Each row was made from one small tree. Brackets hold a mark, then the marks that hang from it, in the order of their numbers. Every link used is in the known rows. Write each row's tree.
Known rows:
[Z_732 [Z_934 Z_46 [Z_179 Z_749] Z_704]]: [ 3.14  2.37  3.61  1.83  2.73 -1.52  1.08 -1.94 -0.87  2.47  0.75  1.10
  0.38  3.14 -0.30 -1.15 -2.48 -3.02 -1.99 -3.28  2.70  1.09]
[Z_335 Z_179]: [ 5.99  1.66 -3.36  2.86  1.91  2.02  1.08  0.37  3.72 -0.18  2.50 -1.76
  2.97  0.61 -1.48 -1.68 -1.14 -1.80 -1.58 -1.84  2.38  1.64]
[Z_179 Z_335 Z_749]: [ 5.19  2.06 -2.10  3.60  4.73  1.24  0.56 -0.38  2.06  1.83  3.62 -2.26
  1.83  3.10 -1.76 -1.16 -1.96 -1.39 -2.78 -2.22  2.76  0.94]
[Z_732 [Z_934 Z_46 [Z_179 Z_335] Z_704]]: [ 1.47  2.13  2.73  1.83  4.16 -1.36  1.29 -0.15 -2.32  2.37  0.90  1.50
 -0.81  2.18 -0.33 -1.37 -2.31 -3.62 -2.57 -3.24  2.92  0.92]
[Z_46 [Z_934 Z_732 Z_859]]: [ 1.30  0.52 -3.17  0.94 -0.58  0.47  0.34  1.50  2.43 -0.33  0.41 -0.23
  2.30 -1.36 -1.01 -1.68 -0.85 -1.81 -2.08 -1.18  3.67  0.97]
[Z_46 [Z_934 Z_704 Z_834 Z_859]]: [ 2.68  1.57 -2.11 -0.49 -1.51 -0.11  0.12  1.76  3.47 -0.06  0.44  0.14
  1.42 -0.96 -0.63 -1.53 -1.94 -2.21 -1.99 -3.39  3.52  1.08]
[Z_46 [Z_934 Z_179]]: [ 3.78  0.80 -1.29  1.90  0.48  0.54  1.21  1.13  1.64  0.69  1.56 -0.98
  3.07  1.79 -0.55 -1.54 -0.96 -3.46 -2.17 -1.96  3.10  1.44]
[Z_934 Z_46 Z_179 Z_704 Z_732 Z_834]: [ 1.83  2.04  2.37 -0.15  0.32 -0.73  0.05 -0.77 -2.02  2.02 -0.01  1.52
 -0.80 -2.23  0.58 -1.97 -2.01 -1.49 -1.88 -3.07  3.57  0.89]
[Z_732 [Z_934 Z_179 Z_704 Z_834]]: [ 4.87  2.13  0.85  0.48  2.51 -0.84  0.92  0.24 -0.81  1.22 -0.53  1.46
  0.01  1.53 -0.15 -1.58 -1.92 -2.50 -2.06 -3.41  3.02  0.61]
[Z_732 [Z_934 [Z_179 Z_749] Z_834 Z_859]]: [ 2.88  1.57  1.38  1.01  1.56 -2.23  0.28 -0.83  0.55  1.65  0.94  0.99
 -0.06  2.63 -0.24 -1.49 -1.65 -2.03 -2.31 -3.43  3.65 -0.10]
[Z_46 [Z_934 [Z_179 Z_749] Z_704 Z_834]]: [ 3.85  1.75  0.18  1.37 -0.10 -0.77  0.85 -0.25  0.74  2.08  2.48 -0.16
  1.72  1.86 -0.28 -1.25 -2.62 -3.42 -2.17 -3.82  3.04  1.20]
[Z_732 Z_934]: [ 5.99  1.99 -1.79  1.98  3.66  0.82  1.09  0.84  1.94 -0.45  0.21 -0.68
  2.03  1.71 -1.21 -1.43 -0.83 -1.74 -2.11 -1.42  2.83  0.88]
[Z_704 [Z_934 [Z_179 Z_749]]]: [ 5.56  1.04  0.20  3.89  2.46  0.61  0.60 -0.98  1.00  0.86  1.72 -1.64
  3.14  4.15 -0.40 -0.89 -1.80 -3.76 -2.24 -2.42  2.83  0.64]
[Z_732 [Z_934 Z_46 Z_704 Z_834]]: [ 4.08  2.94  1.23  0.06  1.57 -0.82  0.43  0.38  0.70  0.09 -0.55  0.92
 -0.20 -1.04 -0.13 -1.33 -2.10 -2.16 -2.11 -2.82  3.41  0.69]
[Z_179 Z_335]: [ 5.07  1.82 -2.58  2.83  4.62  1.79  0.71  1.09  1.89  0.99  2.15 -1.90
  1.60  1.64 -1.59 -1.45 -1.36 -1.59 -2.70 -1.85  2.91  1.04]
[Z_335 [Z_179 Z_749]]: [ 6.14  1.92 -2.60  3.65  2.29  1.36  0.96 -0.92  3.94  0.78  3.59 -2.01
  3.25  1.93 -1.72 -1.29 -2.02 -2.23 -1.51 -2.25  2.18  1.44]
[Z_704 [Z_934 Z_179 Z_732 Z_834 Z_859]]: [ 1.68  0.14 -0.37  0.95 -0.54 -0.61 -0.37  0.56 -0.54  0.00 -0.54  0.85
  0.73 -0.83  0.67 -1.70 -1.47 -2.90 -2.24 -2.55  3.99 -0.35]
[Z_46 [Z_934 Z_704 Z_732 Z_859]]: [ 1.47  0.78 -2.70  0.49 -0.32  0.47  0.56  1.21  2.03  0.08 -0.25  0.57
  1.71 -1.29 -1.03 -1.70 -1.48 -2.14 -1.80 -2.14  3.36  1.29]
[Z_704 [Z_934 Z_732]]: [ 5.06  0.73 -2.83  2.90  2.17  1.86  0.32  0.94  1.06 -1.39 -0.24 -1.14
  2.86 -0.57 -0.58 -1.21 -1.25 -2.50 -1.89 -0.86  3.16  0.52]
[Z_704 [Z_934 Z_46 Z_859]]: [ 2.20  1.09  0.40  1.69 -0.13  0.34 -0.10  0.47  3.10 -0.91 -0.07 -1.08
  2.12 -0.31  0.01 -1.05 -1.33 -2.94 -2.07 -1.89  3.65  0.57]
[Z_179 Z_749]: [ 6.54  2.18 -1.46  2.94  3.12  1.68  0.40 -0.75  3.35  1.12  2.16 -2.38
  2.75  2.58 -1.55 -1.23 -1.32 -0.87 -1.97 -2.02  3.04  1.10]

Write each row's tree:
[ 1.61  2.28  1.14 -0.52  0.30 -1.72 -0.11  0.54  1.82 -0.25 -0.19  0.76
 -0.26 -1.26  0.06 -1.49 -1.28 -1.77 -2.19 -2.53  4.01  0.07]  [Z_732 [Z_934 Z_46 Z_834 Z_859]]
[ 3.97  0.57 -0.54  1.69  0.73  0.24 -0.01  0.55 -1.56 -0.12 -0.39  0.02
  1.31 -0.74  0.61 -1.57 -1.48 -3.13 -2.21 -2.02  3.55 -0.17]  [Z_704 [Z_934 Z_179 Z_732 Z_834]]
[ 1.74  2.68  1.62 -0.76  0.18 -1.83  0.02  0.29  1.36  0.34 -0.69  1.59
 -0.98 -1.29 -0.07 -1.38 -2.20 -1.70 -2.01 -3.41  3.58  0.43]  [Z_732 [Z_934 Z_46 Z_704 Z_834 Z_859]]
[ 2.21  2.33  1.26  0.42  0.48  0.33  0.16 -0.31  2.87  1.01  0.07  0.01
  0.43 -0.53 -0.76 -1.57 -1.65 -1.33 -1.74 -2.97  3.50  1.39]  [Z_934 Z_46 Z_704 Z_859]
[ 2.69  1.36 -2.43  0.84 -0.30  0.58  0.83  1.37  3.82  0.11  0.40 -0.21
  2.35  0.53 -1.18 -1.51 -1.64 -2.74 -1.80 -2.75  3.10  1.64]  [Z_46 [Z_934 Z_704 Z_859]]
[ 4.99  2.25 -1.93  0.36  1.59  1.10 -0.05  0.48  0.42  0.55 -0.12  0.35
  0.39 -2.13 -0.65 -1.76 -1.79 -0.52 -1.78 -2.44  3.41  0.70]  [Z_934 Z_704 Z_732 Z_834]
[ 3.87  1.22 -0.85  1.63  0.66  0.30  1.37  0.80  1.24  1.15  0.98 -0.14
  2.33  1.92 -0.65 -1.49 -1.62 -3.65 -2.00 -2.82  2.78  1.80]  [Z_46 [Z_934 Z_179 Z_704]]
[ 2.98  2.57  0.63 -0.13  0.34  0.27 -0.30  0.00 -0.29  0.61 -0.14  0.53
 -0.24 -3.50  0.05 -1.62 -2.04 -0.91 -1.85 -2.25  3.63  0.78]  [Z_934 Z_46 Z_704 Z_732 Z_834]
[ 2.17  0.69 -1.23  0.68 -0.62 -0.61  0.57  1.27 -0.92  0.55  0.93  0.29
  1.35 -1.25  0.18 -1.94 -1.15 -2.62 -2.23 -1.87  3.68  0.61]  [Z_46 [Z_934 Z_179 Z_732 Z_834]]
[ 2.18  2.18  0.79 -0.40 -0.66 -0.52 -0.45  0.15  2.93  0.38  0.52 -0.32
  0.24 -1.93 -0.02 -1.63 -1.29 -1.06 -2.11 -2.70  4.00  0.51]  [Z_934 Z_46 Z_834 Z_859]
[ 4.71  1.88  0.26  1.00  2.51 -0.91  0.82  0.33 -0.56  0.71  0.10  0.64
  0.52  1.52 -0.07 -1.66 -1.09 -2.33 -2.16 -2.74  3.39  0.23]  [Z_732 [Z_934 Z_179 Z_834]]
[ 1.75  1.15  0.62  0.72  0.56 -1.25 -0.41 -1.51 -0.02  2.29  1.35  0.56
 -0.08  0.26 -0.20 -1.86 -1.58 -0.91 -2.04 -3.12  4.02  0.01]  [Z_934 [Z_179 Z_749] Z_732 Z_834 Z_859]
[ 3.82  2.76  1.04  0.49  1.50 -0.98  0.38  0.75  0.86 -0.45  0.21  0.08
  0.56 -1.16 -0.14 -1.35 -1.48 -1.57 -2.21 -1.92  3.47  0.30]  [Z_732 [Z_934 Z_46 Z_834]]
[ 3.85  1.50 -0.61  0.59 -0.67 -0.11  0.94  1.04  0.51  1.07  0.97  0.26
  1.46  0.62 -0.17 -1.60 -1.91 -3.31 -2.08 -3.54  3.14  1.25]  [Z_46 [Z_934 Z_179 Z_704 Z_834]]
[ 2.35  2.72  1.19 -0.79 -0.69 -0.30 -0.40  0.12  2.61  0.91  0.11  0.51
 -0.32 -1.79 -0.17 -1.57 -2.03 -0.92 -1.91 -3.50  3.83  0.88]  [Z_934 Z_46 Z_704 Z_834 Z_859]
[ 3.37  2.47  2.78  0.11  0.21 -0.37  0.24 -0.63 -0.23  2.01  0.51  0.50
 -0.13 -0.31  0.40 -1.62 -2.09 -2.11 -1.97 -3.66  3.43  1.08]  [Z_934 Z_46 Z_179 Z_704 Z_834]
[ 2.34  1.51  0.58  0.64 -1.37 -0.41 -0.53  0.76  2.63 -1.07 -0.12 -0.69
  1.18 -1.70  0.55 -1.12 -1.87 -2.62 -2.17 -2.55  3.92  0.01]  [Z_704 [Z_934 Z_46 Z_834 Z_859]]
[ 0.81  1.42  0.33  0.72  0.55  0.09 -0.34 -0.02  1.63  0.46 -0.04 -0.02
  0.68 -2.28 -0.43 -1.82 -0.79 -0.53 -1.91 -1.36  3.94  0.81]  [Z_934 Z_46 Z_732 Z_859]
[ 1.18  0.76 -2.91 -0.10 -1.45 -0.50 -0.07  1.85  2.11 -0.50  0.60  0.27
  1.48 -2.72 -0.34 -1.85 -1.15 -1.51 -2.13 -1.78  4.10  0.48]  [Z_46 [Z_934 Z_732 Z_834 Z_859]]
[ 1.78  1.74  1.82  2.35  3.28  0.01  0.69 -0.19 -0.45  2.49  2.40 -0.62
  0.27  1.59 -0.34 -1.68 -1.60 -2.48 -2.80 -2.52  3.20  1.07]  [Z_934 Z_46 [Z_179 Z_335]]
[ 2.98  1.43  0.40  0.07  0.06 -0.40 -0.11  0.14  1.44  1.47  0.44  0.19
  0.44  0.72 -0.10 -1.92 -0.92 -1.66 -2.21 -3.33  3.79  0.47]  [Z_934 Z_179 Z_834 Z_859]
[ 0.56  1.72  3.24  0.45  1.47 -1.83  0.86 -0.68 -0.22  1.62 -0.97  2.19
 -0.43  1.35 -0.02 -1.55 -1.62 -3.06 -1.89 -3.45  3.45  0.95]  [Z_732 [Z_934 Z_46 Z_179 Z_704 Z_859]]
[ 2.29  1.09 -1.19  2.22  2.27  0.10  1.40  1.22  0.03  2.00  2.20 -0.03
  1.45  2.58 -0.88 -1.52 -2.25 -4.16 -2.64 -3.26  2.62  1.55]  [Z_46 [Z_934 [Z_179 Z_335] Z_704]]
[ 3.63  1.80  2.86  2.33 -0.17 -1.17 -0.05 -1.23 -0.19  0.96  1.82 -0.93
  1.53  1.02  0.89 -0.93 -2.50 -3.67 -2.35 -2.95  3.42  0.12]  [Z_704 [Z_934 Z_46 [Z_179 Z_749] Z_834]]
[ 3.80  1.58  0.10  0.40  1.44  0.24  0.20 -0.20 -1.57  1.76 -0.15  1.12
 -0.16 -0.66  0.01 -2.08 -1.69 -1.50 -1.86 -3.02  3.47  0.78]  [Z_934 Z_179 Z_704 Z_732 Z_834]
[ 3.19  1.54  2.07  1.58 -0.50 -0.61  0.06  0.37 -0.24  0.02  0.43 -0.54
  1.42 -0.09  1.14 -1.25 -1.86 -3.81 -2.28 -2.58  3.49  0.19]  [Z_704 [Z_934 Z_46 Z_179 Z_834]]
[ 2.00  0.94  1.83  1.27 -0.43 -0.66 -0.20 -0.01 -2.15  0.02 -0.03  0.31
  0.71 -1.86  1.28 -1.51 -1.80 -3.15 -2.23 -1.85  3.84 -0.01]  [Z_704 [Z_934 Z_46 Z_179 Z_732 Z_834]]
[ 3.28  1.64 -3.00  0.18 -0.52  0.42  0.40  1.72  0.69 -0.28  0.53  0.33
  1.38 -2.74 -0.53 -1.72 -2.05 -2.14 -1.94 -2.16  3.27  0.98]  [Z_46 [Z_934 Z_704 Z_732 Z_834]]
[ 0.94  1.68  2.83 -0.27 -0.87 -1.28 -0.26 -0.37  1.01  1.58  0.66  0.48
 -0.41 -0.47  0.49 -1.91 -1.20 -1.71 -2.15 -3.31  4.18  0.53]  [Z_934 Z_46 Z_179 Z_834 Z_859]
